Each row comes from the steps of one walk. Every step used is in the known rows, and no mark comes twice. Write the walk behind each row, first mark first.
Known rows:
a, v, t, j: [-35.1 -12.4  19.2  30.5  31.9 -28.4   5.9  -5.6  -8.1   0.5  11.7 -40.4
   8.6 -21.1  -6.0  -0.2 -24.7  -3.8]
a, v, t, q, d, j: [-54.6  40.2  74.7  25.4   8.4 -34.7  11.1 -26.6 -36.3  31.0 -11.9  14.4
   9.3 -28.5  -1.8   0.1 -25.3  -0.3]
t, q, d: [-23.2   7.6  38.9   5.0   1.8  13.2   2.2  27.4  -9.8  25.7  -7.9  19.0
 -12.7 -14.0  11.7   6.0   0.5 -15.5]
a, v: [-17.2   9.2  15.7  35.0   7.6 -14.3   6.3 -14.2  -8.6 -13.3  -9.0  -9.9
  11.7  10.4   3.0 -25.8 -22.1   4.1]
a, v, t, j, e: [-38.6  14.1   9.5  37.9  20.2 -26.4  -1.5  -3.3 -28.1   6.0  14.5 -63.2
 -12.3 -16.1  -1.9  11.0 -40.8   7.6]
j, t, q, d: [-22.1  23.2  51.5  11.7  10.6  13.4   3.8  56.2 -19.8  14.9  -1.9  -0.9
 -15.1   1.3   7.5   5.0   2.3 -49.6]
t, q, d, j, a: [-11.8  39.3  60.7   2.1  -3.6  -4.3  17.8 -17.5 -30.3  60.3  -2.2   6.8
  -8.6 -29.1  12.3  10.5   4.4  18.2]
v, d, j: [-25.1  12.8   3.4 -24.5   3.1 -13.9   3.9  -0.7  -3.4  20.1  -4.2  16.5
  22.5 -18.4   8.1 -14.3  -4.8  18.6]
q, a: [  5.8   8.7  21.0   7.8  -0.4  -0.1  -0.2  -7.3 -12.0  -5.6   1.0   7.2
  -4.0 -24.9   6.6  32.3   3.7  17.5]
d, j, a, v, t: [-22.7  42.3  55.0  28.5   5.0 -50.4  15.6 -69.7 -34.3  32.9   5.7 -28.6
  10.2 -24.5  -6.9   2.3 -28.5  43.8]
j, a: [  8.7  10.4  18.3   8.0  -1.4  -2.9   7.3 -16.3  -8.1  25.1   9.6 -23.0
 -10.3 -13.9   6.1   8.6  -2.1  26.7]
a, v, t: [-35.6  11.3  34.1  30.1  10.7 -33.2   0.9 -24.8 -13.2  -3.4  -1.3 -16.8
   6.9 -11.3  -7.3  -2.3 -33.1   8.8]
q, a, v: [-11.7  17.6  38.6  43.5   6.5 -12.4   5.3 -22.4 -18.4 -18.4 -10.0  -1.7
   7.9 -14.8   9.0   8.5 -19.2  23.3]
v, d: [-29.0  -8.3   0.9 -16.0   8.9   1.1  -4.0  27.4  10.1  10.6  -1.3   6.9
  10.2 -16.3  13.2 -10.8 -12.8  10.7]
t, q, a, v, d: [-47.2  -7.5  46.7  25.6  28.6  -4.1   3.6  32.9 -10.2  -1.8 -13.2  23.3
   6.8 -31.0  27.4 -20.7 -25.8  24.3]
q, t, j, a: [  3.7   4.2  10.7   6.3  26.1   7.0  15.1  22.5  -5.2  45.8  21.3 -43.2
 -23.6 -20.5   2.8   4.6   3.7 -22.1]
a, v, t, q, d: [-59.4  19.0  71.1  33.4  12.5 -19.5   3.7   2.8 -22.5  20.7  -9.2   3.1
  -5.1 -25.6   4.8   3.5 -31.9  -6.4]
t, j, e: [ -3.2   2.8 -24.2   7.5   9.5   7.7  -2.8  21.6 -13.5   8.5  14.9 -47.6
 -18.0  -4.9   6.6  13.7  -8.3  -1.1]
d, j: [  3.7  21.6   2.8  -8.7  -5.0 -15.8   7.9 -28.2 -13.5  10.0  -1.8  10.6
  12.7  -2.5  -6.1  -3.4   6.8   7.7]

Write each row's walk:
[-35.0  48.1  54.5  26.1  19.2 -26.0  10.8   3.8 -31.1  -8.3  -7.2  -5.0
  28.9 -18.1  14.4  -7.7 -22.8   5.0]	q, a, v, d, j, t
[-42.3  22.1  20.4  10.2  10.4 -25.9  10.3 -16.0 -10.9   7.8 -13.2   7.5
  34.9  -7.5  10.4 -37.8 -27.8  21.8]	a, v, d, j
[-38.5  66.9  86.9  34.9  -6.5 -44.0  16.4 -71.3 -42.9  50.0  -0.3 -27.4
   8.3 -40.8   0.3  26.3 -34.1  35.8]	q, d, j, a, v, t
[-15.9  23.0  23.1 -18.5   2.9 -15.1  10.8 -17.7 -10.6  45.2   4.4  -5.9
  12.3 -30.4  14.2  -5.5  -9.1  44.1]	v, d, j, a
[-37.5  30.9  57.4 -10.7   0.5 -20.9   5.7 -12.1 -28.1  43.4  -2.5  23.0
  -3.1 -38.3  -4.2  24.7  -2.6  -5.0]	v, t, q, d, j
[ -0.8  -8.8  29.3   5.7  13.2   8.0   2.9  20.9 -11.7   1.1  -2.9  26.3
 -14.0 -25.9  10.4  14.8   9.4   8.0]	t, q, a
[-48.5  22.4  40.2  14.9  33.3 -20.6  13.2  40.1 -21.5   3.5 -10.1   5.9
  22.5   8.1  10.0 -58.4 -19.6 -19.6]	a, v, d, j, t, q
[-22.0  63.8  70.5  39.6 -10.6 -25.4  20.5 -58.7 -37.1  40.0  -7.7 -21.8
  12.8 -19.7  12.5   3.5 -24.5  32.2]	q, d, j, a, v
[ -5.1  -7.0  -8.5  -1.2  29.1   9.3   8.1  38.8   2.4  18.5  10.6 -19.9
 -13.6  -6.8  -3.3  -5.1   6.5 -50.0]	q, t, j
[-33.6   6.2  60.3  35.9  22.3 -28.5  10.9 -13.7 -22.0  29.8   5.8 -20.0
 -13.8 -22.5   2.0 -12.2 -29.3  27.1]	j, a, v, t, q
[-22.1  55.8  31.8   1.6 -14.7   2.5   1.7   0.6 -43.3  36.6  -8.4   6.9
 -17.4 -13.1  10.6  14.6  -9.3   3.1]	t, q, d, j, e
[-18.6  -6.7  44.1   1.8  16.6 -10.4  -2.0   8.7 -18.5  10.6   5.6  19.5
 -19.2 -46.2   1.2  37.3  -0.6  12.0]	v, t, q, a
[-38.2 -12.6  22.5  27.7  35.4  -9.6  15.6  16.2   0.2  29.3  10.4 -49.0
  11.5 -27.7  25.3 -24.7 -29.3  31.6]	t, j, a, v, d
[-19.5   1.3  45.7  41.4  20.4  -7.4   7.3   5.3 -21.2 -12.3 -12.0  17.1
  -0.8 -14.5  14.2  -9.2 -14.1  13.7]	t, q, a, v
[ -8.9  -4.1  22.4  43.4  26.4 -12.1  19.1 -10.5  -9.1  17.4  12.3 -56.6
   2.4 -12.5  11.4 -14.9 -17.4  20.1]	t, j, a, v
[-50.0  28.5  91.1  42.3  10.8 -22.1  10.1 -13.7 -30.8  47.0   0.5 -19.8
 -14.7 -38.7  10.7  11.5 -34.8  21.0]	j, a, v, t, q, d
